Each row was made from one small tree. The marks that hang from a mark follow it in brackets, in the order of their numbers. Every link used is in the known rows. Write each row's tree.
Known rows
K452(K447(K68 K982)): [ 2.60  2.68 -0.94  0.23 -1.64  1.52  1.77  0.54 -0.67  1.17  0.37 -0.60
 -1.75 -1.87  2.92  3.33 -0.19 -2.76 -2.78 -1.27 -2.39  2.66 -1.52  0.23]
K294(K68(K447(K452 K982) K490 K713)): [ 3.87  4.40 -0.76 -4.80  0.38  1.39 -0.26 -0.65 -6.30  0.12 -1.34  1.96
 -0.99  2.65  2.88  4.19  1.44 -4.75  1.55 -1.82 -0.70 -0.73 -0.87 -1.91]
K818(K68(K447 K490) K163(K400)): [ 0.80  6.57 -1.74  2.34  1.25 -0.53  4.47  0.41  2.47  1.40  1.01  3.10
 -1.52  2.01  3.65  1.64 -1.99 -1.46  1.75 -0.63  1.72 -1.82  1.73 -3.10]
K818(K68): [ 0.60  0.03 -2.62  0.66 -0.78  0.63  2.82  0.19 -1.07  0.23  1.25 -0.77
 -2.02  0.54  3.09  1.65 -2.26 -1.03  0.40 -0.12  1.60 -1.07  0.37  0.06]
K668(K713(K259)): [ 1.29 -0.07 -2.16 -2.77 -1.75 -2.63  0.45  1.37  2.39 -0.33  0.37  1.03
  0.80 -1.39  0.94  2.90 -1.57 -0.87  1.79 -3.09  0.82  0.14  1.57 -0.25]
K490(K68(K447(K452 K982) K713(K259))): [ 3.59  0.97 -1.18 -4.58 -1.35 -0.54  0.91 -0.49 -1.90 -0.14  1.04  1.10
  0.51  0.76  2.70  2.54  2.00 -3.31 -0.44 -3.27 -2.54 -1.00 -1.38 -1.03]
K68(K713): [ 2.09  1.80 -1.46  1.48 -1.29 -0.23 -0.34  0.30 -0.66  1.20  0.89  0.22
 -1.82 -0.12  1.72  2.26  0.50 -1.75  1.82 -1.20  0.83 -0.75  0.25 -1.43]
K447(K68(K490 K713) K452 K982): [ 2.48  3.42 -0.86 -5.41 -1.82  2.88  1.83  0.07 -2.67 -0.53  0.08  0.67
  0.37  1.06  3.02  4.18  0.60 -4.33  1.61 -0.88 -2.94  0.13 -0.41 -2.75]
K668(K713): [ 1.92  1.44 -2.26 -0.31 -1.56 -0.72  0.22  0.73  0.60 -0.08 -0.06  0.26
 -2.10 -1.37  2.12  2.58 -0.63 -1.94  2.20 -1.47  1.39  0.38  1.12 -0.58]
K452(K447(K68(K490 K713(K259)) K982)): [ 3.19  4.21 -0.43 -2.71 -2.22 -1.11  0.73  0.32 -0.86  1.97 -0.68  1.04
  2.62  0.28  1.44  6.70  0.00 -3.16 -0.59 -4.08 -2.11  2.25 -0.29 -3.23]
K818(K68(K447(K982) K713(K259)) K163): [ 3.73  3.15 -0.90 -0.13  0.03 -1.93  2.10  0.10  1.14  1.19  1.51  1.78
  1.49  0.46  4.45  4.38  2.25 -3.10  0.23 -4.04 -1.97 -1.13  1.24 -1.76]
K68(K447(K452 K982) K713(K259)): [ 3.00  1.91 -0.64 -6.35 -0.37 -0.75  0.37  0.63  0.30 -0.27  1.45  1.96
  0.11  0.85  1.03  2.29  2.54 -3.57  0.91 -3.40 -3.22 -0.50 -1.35 -0.63]
K671(K163(K400 K818(K68)) K830): [-1.99  2.14  1.01 -1.34  2.78 -1.84  8.76 -1.04  5.95 -1.63  3.85  1.72
  0.37 -0.93  6.19  0.00 -3.61  0.92  1.43  1.28  2.17 -3.55  0.83 -0.48]
K671(K163(K400)): [-1.69  2.86 -0.25  0.26  0.47 -1.59  3.22  1.51  5.71 -0.14  1.75  2.57
 -2.56 -1.95  2.82  0.03 -2.24  1.04  2.76  0.37  0.51 -1.91 -0.34  0.81]
K294(K68(K447(K982) K490 K713(K259))): [ 4.12  3.66 -0.32 -4.15 -0.27 -2.41 -1.52  0.26 -3.92  0.46 -1.24  2.56
  2.16  1.55  1.69  5.89  0.57 -3.13  1.33 -3.80 -0.64 -0.32  0.27 -2.80]
K68(K447(K452 K982) K490): [ 1.19  3.82 -1.26 -7.15  0.17  0.86  0.16  1.09 -1.44 -0.84  0.42  2.90
 -2.11  1.78  0.71  2.40  1.26 -4.68  1.79 -0.71 -2.49 -0.30 -1.75 -0.36]
K163(K400 K818(K68(K490))): [-1.57  3.12 -2.18  0.24  1.44  0.00  7.00 -0.01  1.80 -0.21  0.46  1.12
  0.18  1.75  3.03  0.59 -4.96 -0.29  0.77  0.61  2.30 -1.33  1.51 -4.01]
K671(K163(K400 K818(K68(K447 K490))) K830): [-1.45  6.70  1.28 -2.78  3.77 -3.29  7.38 -1.17  3.71 -1.88  3.32  3.25
  0.49  1.54  5.17  1.71 -2.62 -0.69  2.56  0.80  2.66 -3.55  0.62 -2.51]
K294(K68(K447 K490 K713)): [ 3.47  5.52 -1.18  0.97  0.23 -0.89 -1.40 -0.40 -6.84  1.07 -0.93  1.19
 -1.01  2.55  2.14  4.46 -0.13 -2.79  1.77 -1.57  2.78 -1.08  0.60 -2.61]
K447(K452): [-0.55 -0.33 -2.25 -3.01 -0.40  2.06  1.85  0.92 -0.36 -0.24  1.78  0.76
 -2.67  0.32  1.10 -0.18 -1.20 -1.69  0.68  0.41  0.05 -1.08 -0.58  2.15]
K163(K400 K818(K68(K490 K713))): [ 0.36  4.39 -1.76  1.58  1.05 -0.23  6.33 -1.02  1.11  0.62  0.11  0.74
  0.67  2.36  3.53  1.76 -3.32 -0.99  1.66 -0.56  2.42 -1.47  1.80 -6.28]
K447(K68 K452): [-0.05  0.72 -2.11 -2.23 -1.03  3.55  3.43  0.68 -1.94 -1.05  2.18 -0.85
 -1.89 -0.41  2.68  0.11 -2.08 -1.40 -0.75  0.92 -0.65 -0.60 -0.10  1.48]
K982(K447(K68(K713(K259)) K452)): [ 0.36  2.72 -1.56 -2.28 -1.20  1.73  4.59  0.16 -3.23  0.41  2.71 -0.83
  0.79  1.37  2.90  1.70  0.08 -0.41 -2.25 -2.08 -1.74  0.22 -0.99  0.02]
K818(K68(K713(K259)) K163): [ 1.42  0.57 -1.95  2.23 -0.58 -1.25  3.15 -0.14  1.29  1.99  1.82  1.06
  2.07  0.42  3.97  3.31 -0.74 -0.88  0.62 -3.08  0.96 -2.11  2.97 -0.89]
K818(K68(K447 K490 K713(K259)) K163(K400)): [ 1.93  6.20 -1.30  1.20  0.73 -2.63  4.16  0.10  3.12  2.04  1.05  3.48
  1.79  2.64  3.13  3.22 -1.21 -1.14  2.40 -3.51  1.48 -2.08  2.56 -4.96]
K68(K447 K713(K259)): [ 2.43  3.01 -1.05 -0.50 -0.54 -2.99 -0.74  0.88 -0.23  0.72  1.79  1.22
  0.04  0.67  0.28  2.48  1.06 -1.54  1.12 -3.33  0.28 -0.85  0.20 -1.50]
K294(K68(K713)): [ 2.94  0.95 -1.38  2.47 -0.76  0.46 -0.10 -0.48 -4.60  1.26 -0.34 -0.29
 -1.20  0.14  3.20  2.91 -0.98 -1.18  0.59 -1.11  2.28 -1.11  0.84 -0.66]

Write each row's tree
[ 1.83  1.77 -0.72 -7.86 -2.09  1.08  2.08  0.55 -1.01 -0.73  0.43  1.47
  3.16  0.96  1.89  4.51 -0.33 -3.24  1.27 -2.54 -3.41  0.04  0.17 -2.42] : K447(K68(K490 K713(K259)) K452 K982)
[ 3.83  5.75 -0.50 -0.31 -2.16  0.64  0.45 -0.39 -2.55  2.20 -1.09  0.30
 -0.16  0.43  2.55  6.27  0.86 -4.23 -0.37 -2.52 -1.66  2.48 -0.95 -3.69] : K452(K447(K68(K490 K713) K982))
[ 1.49  3.03 -1.15 -2.07 -2.17 -1.12  0.81  0.75 -1.51  0.32  0.88  0.62
  3.02  0.80  1.17  4.76 -1.83 -1.19  1.51 -2.50  0.03 -0.44  1.66 -3.32] : K447(K68(K490 K713(K259)))
[ 4.06  3.80 -1.17  2.85  0.29 -0.29 -0.73 -0.54 -5.91  0.94  0.10 -0.04
 -2.20  0.95  3.07  2.70  0.49 -1.99  0.28 -1.50  2.24 -0.99  0.23 -1.26] : K294(K68(K447 K713))
[ 0.58  4.00 -2.18  1.09  1.80  1.99  6.55 -0.05  2.75  0.67  2.50  1.96
 -2.97  1.47  4.55 -1.34 -1.45 -1.30  0.10 -0.20  0.81 -2.29  0.79 -0.22] : K818(K68(K447(K452)) K163(K400))
[ 1.79  2.16 -1.23 -5.44  0.20  1.39  0.71  0.91 -0.47 -0.93  1.49  1.63
 -3.12  0.26  1.56  0.72  1.87 -3.92  0.29 -0.58 -2.80 -0.13 -2.14  1.29] : K68(K447(K452 K982))
[-0.09  4.17 -2.09 -4.46  0.64  0.65  0.55  0.92 -2.65 -0.50  1.20  2.32
 -2.51  2.81  0.09  1.21 -0.29 -3.34  2.03 -0.16  0.55 -1.17 -0.80  0.21] : K68(K447(K452) K490)
[ 1.31  0.38 -1.42 -5.09 -1.37  3.76  2.98  0.96 -0.69 -1.38  1.49 -0.23
 -1.31 -1.25  3.21  1.26 -0.52 -2.77 -0.90  0.30 -3.64  0.38 -1.02  0.98] : K447(K68 K452 K982)
[ 0.30  5.96 -1.62 -1.66 -0.97  3.16  3.81 -0.39 -6.00  0.76  1.22 -0.30
 -0.92  3.12  3.19  3.09  0.50 -2.27 -0.28 -0.55 -0.79  0.34 -1.36 -2.01] : K982(K447(K68(K490 K713) K452))
[ 4.15  2.42 -1.24 -2.12 -1.11  1.13  0.72 -1.07 -3.62  0.09  0.64  0.31
 -2.26  0.87  3.91  2.24  2.90 -4.37 -0.03 -1.66 -2.00 -0.82 -2.13 -1.46] : K490(K68(K447(K452 K982) K713))
[ 0.80  1.96 -1.31 -2.74 -1.53 -2.57 -0.79  0.96  0.06  1.04  0.25  2.38
  2.12  1.42 -0.45  4.24 -0.97 -1.47  3.01 -2.83  0.72 -0.99  1.24 -2.60] : K68(K490 K713(K259))
[-1.41  4.72 -2.12 -3.10 -0.61  3.33  4.32  0.65 -5.03 -0.14  1.60  0.06
 -1.52  2.44  2.63  1.98 -1.13 -1.56 -1.31  0.64 -0.96  0.56 -1.65  0.36] : K982(K447(K68(K490) K452))
[ 2.35  1.22 -1.66 -3.49 -0.69  1.52  1.26 -0.10 -2.67 -0.72  1.01  0.68
 -2.81  0.23  3.31  0.82  1.23 -3.65 -0.94 -0.54 -2.33 -0.69 -2.26  0.69] : K490(K68(K447(K452 K982)))
[ 1.29  4.79 -1.83  4.07  1.30  0.03  5.11  0.24  3.45  1.35  2.02  1.72
 -2.61  0.53  4.44 -0.05 -1.39 -0.71  0.20 -0.73  1.38 -1.70  1.25 -1.57] : K818(K68(K447) K163(K400))
[ 2.38  3.55 -0.72 -8.13 -0.42 -1.12 -0.21  0.74 -0.55 -0.30  0.44  3.26
  1.23  2.35  0.10  4.05  1.96 -4.27  2.44 -3.36 -2.71 -0.51 -0.88 -2.21] : K68(K447(K452 K982) K490 K713(K259))
[-2.28  2.51  1.85 -1.97  2.55 -2.40  6.01 -0.05  7.34 -1.53  3.95  3.22
  0.16 -2.21  4.17 -0.59 -2.43  0.89  1.83  1.52  1.09 -2.97  0.49  0.28] : K671(K163(K400 K818) K830)
[ 1.97 -0.80 -1.77  0.80 -2.53 -2.09  0.44 -0.19 -1.01  1.23  0.97  0.17
  1.47 -0.17  2.22  2.81 -0.93 -0.43  0.13 -2.74  0.93 -1.36  0.68 -1.49] : K490(K68(K713(K259)))
[ 0.89  2.67 -1.71  3.37  1.07  0.25  7.03 -1.03  2.01  0.59  1.06 -0.49
 -0.50  0.77  4.51  0.15 -2.77 -0.34  0.16 -0.59  2.02 -1.53  1.29 -4.67] : K163(K400 K818(K68(K713)))
[-0.72  5.62 -1.75 -0.05 -1.08  1.30  2.77  0.91 -4.27  0.46  1.29 -0.14
 -1.11  1.40  2.58  3.12 -1.09 -0.89 -1.13  0.16 -0.47  1.09 -1.06 -1.02] : K982(K447(K68(K490)))
[ 5.31  3.44 -0.38  0.08 -0.08 -0.25 -1.24 -0.44 -4.73  0.59 -0.70  0.49
 -1.73 -0.02  3.67  3.80  2.03 -3.35  0.21 -2.05 -0.73 -0.16 -0.71 -1.66] : K294(K68(K447(K982) K713))
[-0.43  2.56 -2.53  1.44 -0.01  0.28  2.83  0.30 -0.59  1.44  0.77  1.84
 -0.16  1.51  3.73  3.44 -2.10 -1.92  1.56 -0.34  1.65 -1.82  2.52 -0.57] : K818(K68(K490) K163)
[ 3.12  1.98 -1.33 -0.44 -1.22 -0.65 -0.21  0.28 -1.90 -0.05  0.63  0.52
 -2.51 -0.82  3.28  2.20  1.26 -3.01 -0.80 -0.85 -1.67 -0.05 -1.72 -0.52] : K490(K68(K447(K982)))
[ 3.80  6.02 -0.43 -2.71 -0.64 -1.33 -2.16  0.45 -1.75  0.60 -0.52  2.30
 -1.21  1.53  1.25  4.98  3.00 -4.74  2.86 -2.25 -1.70  0.22 -0.94 -3.99] : K68(K447(K982) K490 K713)
[-0.74  2.15  1.88 -2.90  0.50 -2.36  3.68  0.38  7.62 -0.76  3.50  3.56
 -1.19 -2.12  3.66  0.45 -1.62  0.81  3.63  0.64  0.92 -2.81 -0.33  0.63] : K671(K163(K400) K830)
[-0.59  2.37 -2.15 -4.02 -1.03  2.93  2.73  0.85 -2.93 -0.91  1.27  0.48
 -0.63  1.17  1.86  1.79 -2.68 -2.18  0.73  0.74 -0.17 -0.57  0.33 -0.04] : K447(K68(K490) K452)
[ 3.22  4.32 -0.49 -2.42 -2.39  0.86  0.20  0.29 -2.05  0.16 -0.44  0.55
  0.77 -0.01  2.94  5.51  0.69 -3.69  1.69 -1.29 -2.33  0.69  0.10 -4.18] : K447(K68(K490 K713) K982)
[ 3.26  1.06 -0.34 -2.90 -2.52 -0.34  1.06  0.98  0.78 -0.12  1.10 -0.14
  2.33 -1.73  2.66  4.12  0.36 -1.83 -0.21 -2.85 -3.27  0.62  0.35 -2.20] : K447(K68(K713(K259)) K982)
[ 0.61  5.26 -1.18 -1.00 -1.62 -0.75  2.38  0.63 -3.56  1.15  1.36  0.27
  2.25  2.01  2.03  4.70 -0.32 -0.50 -0.59 -2.56 -0.67  0.71 -0.13 -2.92] : K982(K447(K68(K490 K713(K259))))
[ 1.86  4.39 -1.96  3.45  1.89 -0.56  3.99 -1.26 -3.46  0.10  1.85 -1.32
 -1.13  1.92  3.99  1.71  0.11 -2.58 -0.83 -1.08  2.04 -1.40  0.86 -2.98] : K163(K818(K68(K447 K713)))
[ 1.93  1.30 -1.13 -0.27 -2.11 -0.61  1.61  0.68 -0.45  0.19  1.83 -0.61
  2.02 -0.81  2.07  3.08 -1.29 -0.44 -0.13 -2.38 -0.41 -0.28  1.15 -1.72] : K447(K68(K713(K259)))
[ 1.25  2.84 -1.94  0.97  1.70 -2.38  4.24 -0.65 -1.92 -0.20  2.26 -0.59
  1.68  1.76  2.95  2.07 -0.91 -1.51 -1.13 -2.72  1.42 -1.56  1.32 -2.63] : K163(K818(K68(K447 K713(K259))))
[ 3.77  2.55 -0.51 -0.61 -2.30  1.40  0.92  0.31 -0.94  0.05  0.66 -0.78
 -0.38 -1.60  3.92  3.80  1.23 -2.86  0.14 -1.36 -2.85  0.75 -0.32 -2.63] : K447(K68(K713) K982)
[ 0.92  3.41 -1.44  0.80 -0.36 -1.82  4.85  0.02  4.48  2.30  0.60  3.24
  2.85  1.76  3.29  3.38 -2.61 -0.23  2.72 -3.15  1.49 -2.20  3.16 -4.58] : K818(K68(K490 K713(K259)) K163(K400))
[ 2.45  6.76 -1.88  3.33  0.63 -0.78  1.60 -0.75 -2.72  1.97  0.83  1.80
 -0.71  3.07  4.16  4.50  0.99 -3.56  2.18 -1.98  1.87 -1.95  2.10 -3.23] : K818(K68(K447 K490 K713) K163)
[-0.38  5.92 -2.02  0.52  2.55 -0.82  6.21 -0.15  0.68 -0.52  1.05  1.29
 -0.84  2.60  2.81  0.56 -3.49 -1.21  0.43  0.00  2.38 -1.32  0.83 -4.53] : K163(K400 K818(K68(K447 K490)))
